In the rows, 128 means zero.
Known rows, with every way that one mark hangs from another:
pela[matok]: [166 118 122 169 119 170 142 148 152 159 120 168 114 139 135  59 152 135
 148 107]
delud[dapos]: [161 154 121 148 126 148 136 154 136 158 126 153 128 134 125  47 138 130
 137 117]
matok[fosef gosada lozo timebe]: [177  67  89 105 100 139 142 164 163 128 105 169  57 114 131  86 170 123
 131 137]
lozo[matok[fosef[razu[dapos]] timebe]]: [161 129  62 139 110 166 137 148 139 155 126 167 100 114 124  55 137 126
 134 119]
renuma[matok[dapos[razu] gosada pela]]: [166  83  96 135 102 148 134 144 153  89 115 155  71 135 126  59 127 123
 135 143]
renuma[matok[dapos lozo pela timebe]]: [170  45  94 140 116 143 144 137 156  99 108 154  65 112 124  77 144 119
 142 137]
fosef[matok[gosada lozo pela timebe] razu[dapos]]: [165  79  68 100 128 145 178 170 142 131 106 153  98 138  91  52 147 107
  89  90]
renuma[matok]: [163 128 100 163 124 170 142 131 152 130 128 157  95 129 132  49 138 122
 143 128]
delud[dapos pela[matok[fosef gosada lozo]]]: [148 102 148 121 117 154 119 164 152 145 127 153 109 143 127  78 149 140
 136 105]
pela[matok[fosef gosada lozo]]: [173  92 121 136 103 165 137 154 171 145 118 163  84 134 129  74 167 135
 140 121]
delud[dapos[razu] pela[matok[gosada timebe]]]: [141 100 140 130 124 147 124 179 135 146 113 162 124 160 132  77 138 132
 130  98]
renuma[matok[dapos[razu] fosef timebe]]: [150  70  87 139 103 153 117 140 155 112 118 153  79 136 135  67 129 107
 139 131]
lozo[matok[timebe]]: [174 133  80 159 119 164 146 146 140 153 118 180  95 103 136  63 145 134
 144 124]
lozo[matok[dapos[razu] fosef gosada pela timebe]]: [171  83  69 121  82 142 124 154 147 111 108 172  65 111 129  77 130 133
 138 141]
fosef[matok[dapos gosada pela]]: [173  89  99 121 103 141 144 152 151 109 110 161  77 130 119  56 135 119
 119 107]
fosef[matok[pela] razu]: [153 128  77 139 122 155 161 157 132 135 115 156 124 146 102  42 125 107
 113  79]
renuma[matok[pela]]: [163 112  97 162 116 158 145 129 149 115 121 153  91 125 125  55 130 126
 145 132]
renuma[matok[dapos lozo pela]]: [171  77 105 143 113 151 139 130 157 102 114 149  74 116 123  66 139 121
 143 136]
lozo[matok]: [175 164  88 162 116 174 142 139 141 154 126 175 105 109 134  51 141 136
 145 124]
delud[dapos[razu] pela[matok]]: [136 128 147 142 126 156 118 168 132 156 118 156 144 165 132  68 130 129
 135  89]

Rows:
[154  93 117 147  96 161 112 151 156 144 116 159 107 151 137  66 140 123
 146 108] : pela[matok[dapos[razu] fosef]]
[173  60 111 134 106 157 141 159 170 143 110 169  76 128 131  85 172 134
 139 122] : pela[matok[fosef gosada lozo timebe]]
[178 112 102 110  94 152 136 154 166 132 116 162  68 122 129  70 163 125
 134 136] : matok[fosef gosada lozo]
[178  32  93  92  90 129 124 164 166 109 105 165  40 113 132  89 166 121
 135 142] : matok[dapos fosef gosada lozo timebe]
[175  48 116 132 113 151 139 169 162 132 100 172  80 138 134  84 166 127
 133 119] : pela[matok[dapos[razu] gosada lozo timebe]]
[162 105  66 136 100 159 122 150 142 137 123 169  88 110 128  63 136 127
 142 124] : lozo[matok[dapos fosef[razu] timebe]]
[168 105  58 124  97 151 143 154 142 129 120 168  80 110 116  63 137 137
 130 134] : lozo[matok[fosef[razu[dapos]] gosada pela timebe]]
[179  69 116 143 121 157 156 163 163 145 107 175  82 128 131  81 175 137
 138 120] : pela[matok[gosada lozo timebe]]
[165  95  71 102 135 157 174 174 146 146 113 156 101 143  97  46 155 103
  87  87] : fosef[matok[gosada lozo timebe] razu[dapos]]
[164  67  92 132 111 135 146 150 143 118 102 162  86 124 122  66 133 111
 125  96] : fosef[matok[dapos pela timebe]]
[172  17  85  87  77 113 126 169 156  90  86 159  49 123 124  99 145 116
 130 141] : matok[dapos[razu] fosef gosada lozo pela timebe]
[152  58 100 143 105 154 122 158 152 141 118 161  99 140 129  71 148 125
 146 107] : pela[matok[dapos fosef[razu] timebe]]
[150 106  86 124  92 149 107 153 140 128 126 150 101 140 126  49 130 113
 143 115] : matok[dapos fosef[razu]]
[182 108  74 141 107 149 152 151 143 125 110 180  73  99 127  70 143 145
 140 140] : lozo[matok[gosada pela timebe]]
[173  88 106 126 111 145 148 144 152 121 104 157  88 123 116  64 139 110
 122  97] : fosef[matok[dapos lozo pela]]
[146 102 134 146 114 160 117 158 137 137 114 167 112 151 143  71 138 128
 149  93] : delud[pela[matok[dapos[razu]]]]
[159  74  95 132 110 159 139 166 156 147 121 163  95 143 124  65 157 132
 131 113] : pela[matok[fosef[razu[dapos]] gosada timebe]]
[149 119  76 136  90 142 132 147 133 128 116 150 111 135 115  56 122 121
 144 113] : matok[fosef[razu] pela]
[151 112  72 138 133 158 161 166 134 148 115 163 120 144 110  47 138 101
 110  78] : fosef[matok[timebe] razu]
[175 117  73 134  99 160 136 150 152 138 122 178  71 104 135  67 148 138
 139 138] : lozo[matok[fosef gosada timebe]]
[168  45  95 113  97 134 118 153 156 127 104 159  68 112 134  87 156 112
 143 125] : matok[dapos fosef lozo timebe]
[175  53  93 108 108 132 153 166 153 109  91 165  70 130 117  78 144 107
 109 104] : fosef[matok[dapos[razu] gosada lozo pela timebe]]
[183 139  84 145 102 158 148 145 144 128 117 176  82 105 126  59 139 146
 141 139] : lozo[matok[gosada pela]]
